Known rows, with every step that occurs:
dumeg-dovir-zegol: [ 2.676 -0.908 -0.279 -1.114 -4.799 -0.385  2.717 -2.749  2.375  1.291
 -0.122 -4.210  5.532 -2.213 -0.585 -4.192 -3.708 -3.048 -0.428]
zegol-sukub-dumeg-dovir-tigo: [ 0.188 -1.577  4.766 -2.080  6.708 -3.196  1.046  1.556 -1.842 -1.325
 -0.069 -0.741  0.241  0.483 -1.200  1.719  4.121 -0.920 -5.723]
dovir-zegol-sukub-tigo: [-1.962  0.242 -1.199  2.151  3.332  2.376 -0.352  2.361 -3.679  0.288
  1.094 -1.531 -0.695 -1.537  0.523 -0.403 -1.308 -3.055  1.909]
tigo-bepa-zegol-sukub-dumeg: [ 0.159  1.144 -3.556 -0.564  0.817  1.740  0.006  1.691 -0.773 -1.332
 -1.916  3.142 -2.670 -2.075 -0.494  2.949  2.389  3.538  3.435]
dumeg-bepa-zegol-sukub-tigo: [-3.667  2.030 -0.463  1.973  2.627  0.572 -4.306  2.071 -0.705 -2.382
  2.197  0.703 -3.328  2.012 -0.429  3.321 -0.861 -0.154 -0.947]
dumeg-dovir-tigo: [ 2.064 -0.620  4.013 -2.655 -0.152 -4.370  1.270 -1.227  2.962  1.139
 -0.842  0.086  4.436 -3.217 -0.499  0.195  2.186 -2.470 -3.469]
dovir-dumeg-sukub-tigo-bepa: [ 1.317 -1.617  0.225  3.207  1.721  0.485  0.711  0.368 -1.416  5.568
 -2.375  4.297 -6.227 -1.893  2.516 -6.841  1.045  3.349  1.871]
dumeg-bepa-zegol: [ 0.019  0.598 -0.919  0.982 -6.230  0.243 -1.221 -2.576  3.952 -1.556
 -1.258 -1.051  2.171 -0.757 -1.791 -0.915 -1.176  0.517  1.508]
dumeg-dovir: [ 0.676 -0.858  2.575 -1.236 -1.442 -1.737  0.267 -1.365  1.661  0.940
  2.969 -2.013  4.054  3.394 -0.123 -0.746 -1.444 -2.047 -0.440]
tigo-bepa-zegol-sukub-dumeg-dovir: [ 1.306  1.418 -2.070 -2.934  1.670 -0.758 -0.235  1.301  0.540 -0.992
  0.070  1.199 -1.844 -1.089 -0.357  3.189  0.194  3.112 -1.369]
tigo-bepa: [ 1.300 -0.124 -1.113 -1.160 -5.452  0.841  0.554 -1.236  1.688  2.410
 -1.567  4.567  0.442  0.659  2.509  1.281  1.674  1.450  3.753]
bepa-zegol-sukub-dumeg-dovir-tigo: [ 0.766  0.678  1.670 -1.940  6.221 -3.168  0.636  1.807  0.270 -2.796
 -1.120 -1.515  1.783 -6.123 -3.568  1.857  2.961 -0.764 -4.112]
dumeg-sukub-tigo-bepa-zegol: [ 0.004  2.619 -2.493  2.812  1.386  0.446 -1.815  0.977 -0.472  4.292
  1.958  4.385 -4.274 -5.329  0.890 -2.916 -0.791  4.219  2.272]
dumeg-bepa: [-0.662 -1.452  2.192  1.042 -5.490  0.321 -0.851 -2.660  1.677 -0.228
 -0.229 -0.566  1.102  4.704  0.805 -0.310 -0.393 -0.054 -0.197]
dumeg-sukub-zegol: [-2.714 -0.075  2.265  5.027 -0.425  3.318  1.089 -3.941 -5.019  0.153
  4.006 -6.401  0.215  7.061  0.239 -8.273 -3.741  1.992  3.539]
zegol-sukub: [-3.557 -0.686  0.027  1.438  3.128  1.965 -0.021  1.439 -2.964 -3.553
  2.359 -1.176  2.409  7.011 -0.366  1.929 -0.532 -3.593  3.431]
tigo-bepa-zegol-sukub: [-1.275  2.468 -5.448 -1.043 -0.545  1.606 -0.380  1.801  0.825 -3.091
 -1.009  3.265  0.792  0.085  0.116  3.662 -0.885 -0.186  4.617]
sukub-dumeg-dovir-zegol: [ 4.257 -2.283  1.355 -0.640 -3.365 -0.519  2.856 -2.865  0.841  3.257
 -1.108 -4.640  1.983 -4.489 -1.489 -5.107 -0.736  0.585 -1.751]

Rows:
[ 1.418  3.098 -2.567 -0.624 -2.784  0.338 -2.638  1.157  2.593  4.383
 -0.659  6.226 -3.198 -8.845  1.217  1.985  1.985  3.491  4.076] -> sukub-tigo-bepa-zegol
[ 1.013  1.002  0.567 -0.431 -2.235  0.209 -2.200  1.157  0.259  5.913
  0.464  6.921 -4.186 -3.028  3.867  1.794  3.264  3.112  2.330] -> sukub-tigo-bepa
[ 2.179 -0.466  2.536 -4.341  3.812 -3.460  1.073  1.311 -0.534  0.717
 -2.247  4.237 -2.346 -0.555  1.715  4.121  4.940  2.219 -6.357] -> zegol-sukub-dumeg-dovir-tigo-bepa
[-3.421  0.977 -2.204  1.401 -0.682  0.944 -1.487 -0.149  0.787 -5.862
  0.249 -1.825  1.149  4.603 -1.663  2.201 -2.363 -1.627  0.601] -> dumeg-bepa-zegol-sukub
[ 0.936  1.576 -2.079 -2.711  1.013 -0.305 -0.330  1.802 -0.698  2.954
  1.274  2.167 -2.675 -0.448  3.609  1.896 -2.792 -0.391 -3.355] -> dumeg-dovir-zegol-sukub-tigo-bepa
[-0.342 -2.632 -0.211  1.993 -1.872  2.413  1.361 -1.546 -2.362 -2.203
 -2.673 -3.352 -1.769  3.171 -0.451 -1.734 -0.335  0.489 -2.255] -> dovir-zegol-sukub-dumeg-bepa
[-0.530 -0.432 -1.653 -0.960  0.529  0.295  2.195 -0.096 -1.047 -2.626
  1.429 -5.471  4.643  3.335 -0.697 -1.265 -5.199 -5.101 -1.489] -> dumeg-dovir-zegol-sukub
[-0.793  0.662  0.140 -0.241  4.379 -0.412 -0.321  1.895 -2.004  0.709
  3.230 -2.651  0.188  0.479  0.562  0.011 -3.523 -3.512 -2.862] -> dumeg-dovir-zegol-sukub-tigo
[-2.353 -2.451  2.750  1.866  1.213  0.868 -0.853 -0.112 -3.050 -2.438
  0.474 -1.701 -3.350  9.162 -0.072  1.415  2.074  1.419 -2.425] -> zegol-sukub-dumeg-bepa
[-3.166  1.457 -3.097  1.374  2.660  2.037 -0.392  1.800 -0.817 -5.092
  1.201 -1.527  3.956  0.965 -2.896  1.658 -1.715 -3.324  5.057] -> bepa-zegol-sukub
[-2.002 -0.207 -0.781  2.245  2.759  0.625 -2.020  1.487  0.796 -2.537
 -3.040  0.313 -4.490 -1.064 -1.008 -0.472 -0.307 -0.911  0.523] -> dovir-dumeg-bepa-zegol-sukub-tigo
[ 3.712  0.514  1.773 -5.100 -3.444 -4.602  1.328 -1.309  4.359  2.930
 -2.759  4.579  1.963 -3.618  2.511  2.422  3.295  0.569 -4.087] -> dumeg-dovir-tigo-bepa
[ 2.358 -1.989  4.475 -0.806 -0.370 -1.498  0.533 -1.209  0.102  2.834
  1.783 -2.097  0.538  0.923 -0.874 -2.219  1.665  1.661 -1.727] -> sukub-dumeg-dovir
[-1.526 -0.921 -2.797  1.530 -0.322  2.900  2.340  0.155 -2.209 -3.349
 -0.694 -3.498  3.981  1.329 -0.893 -1.580 -2.826 -4.578  3.381] -> dovir-zegol-sukub
[ 1.443 -0.713  0.965  1.545 -5.046  0.241 -0.982 -2.452  2.488  0.292
 -2.013 -0.941 -1.550 -3.227 -2.293 -1.259  2.196  3.937  0.260] -> sukub-dumeg-bepa-zegol
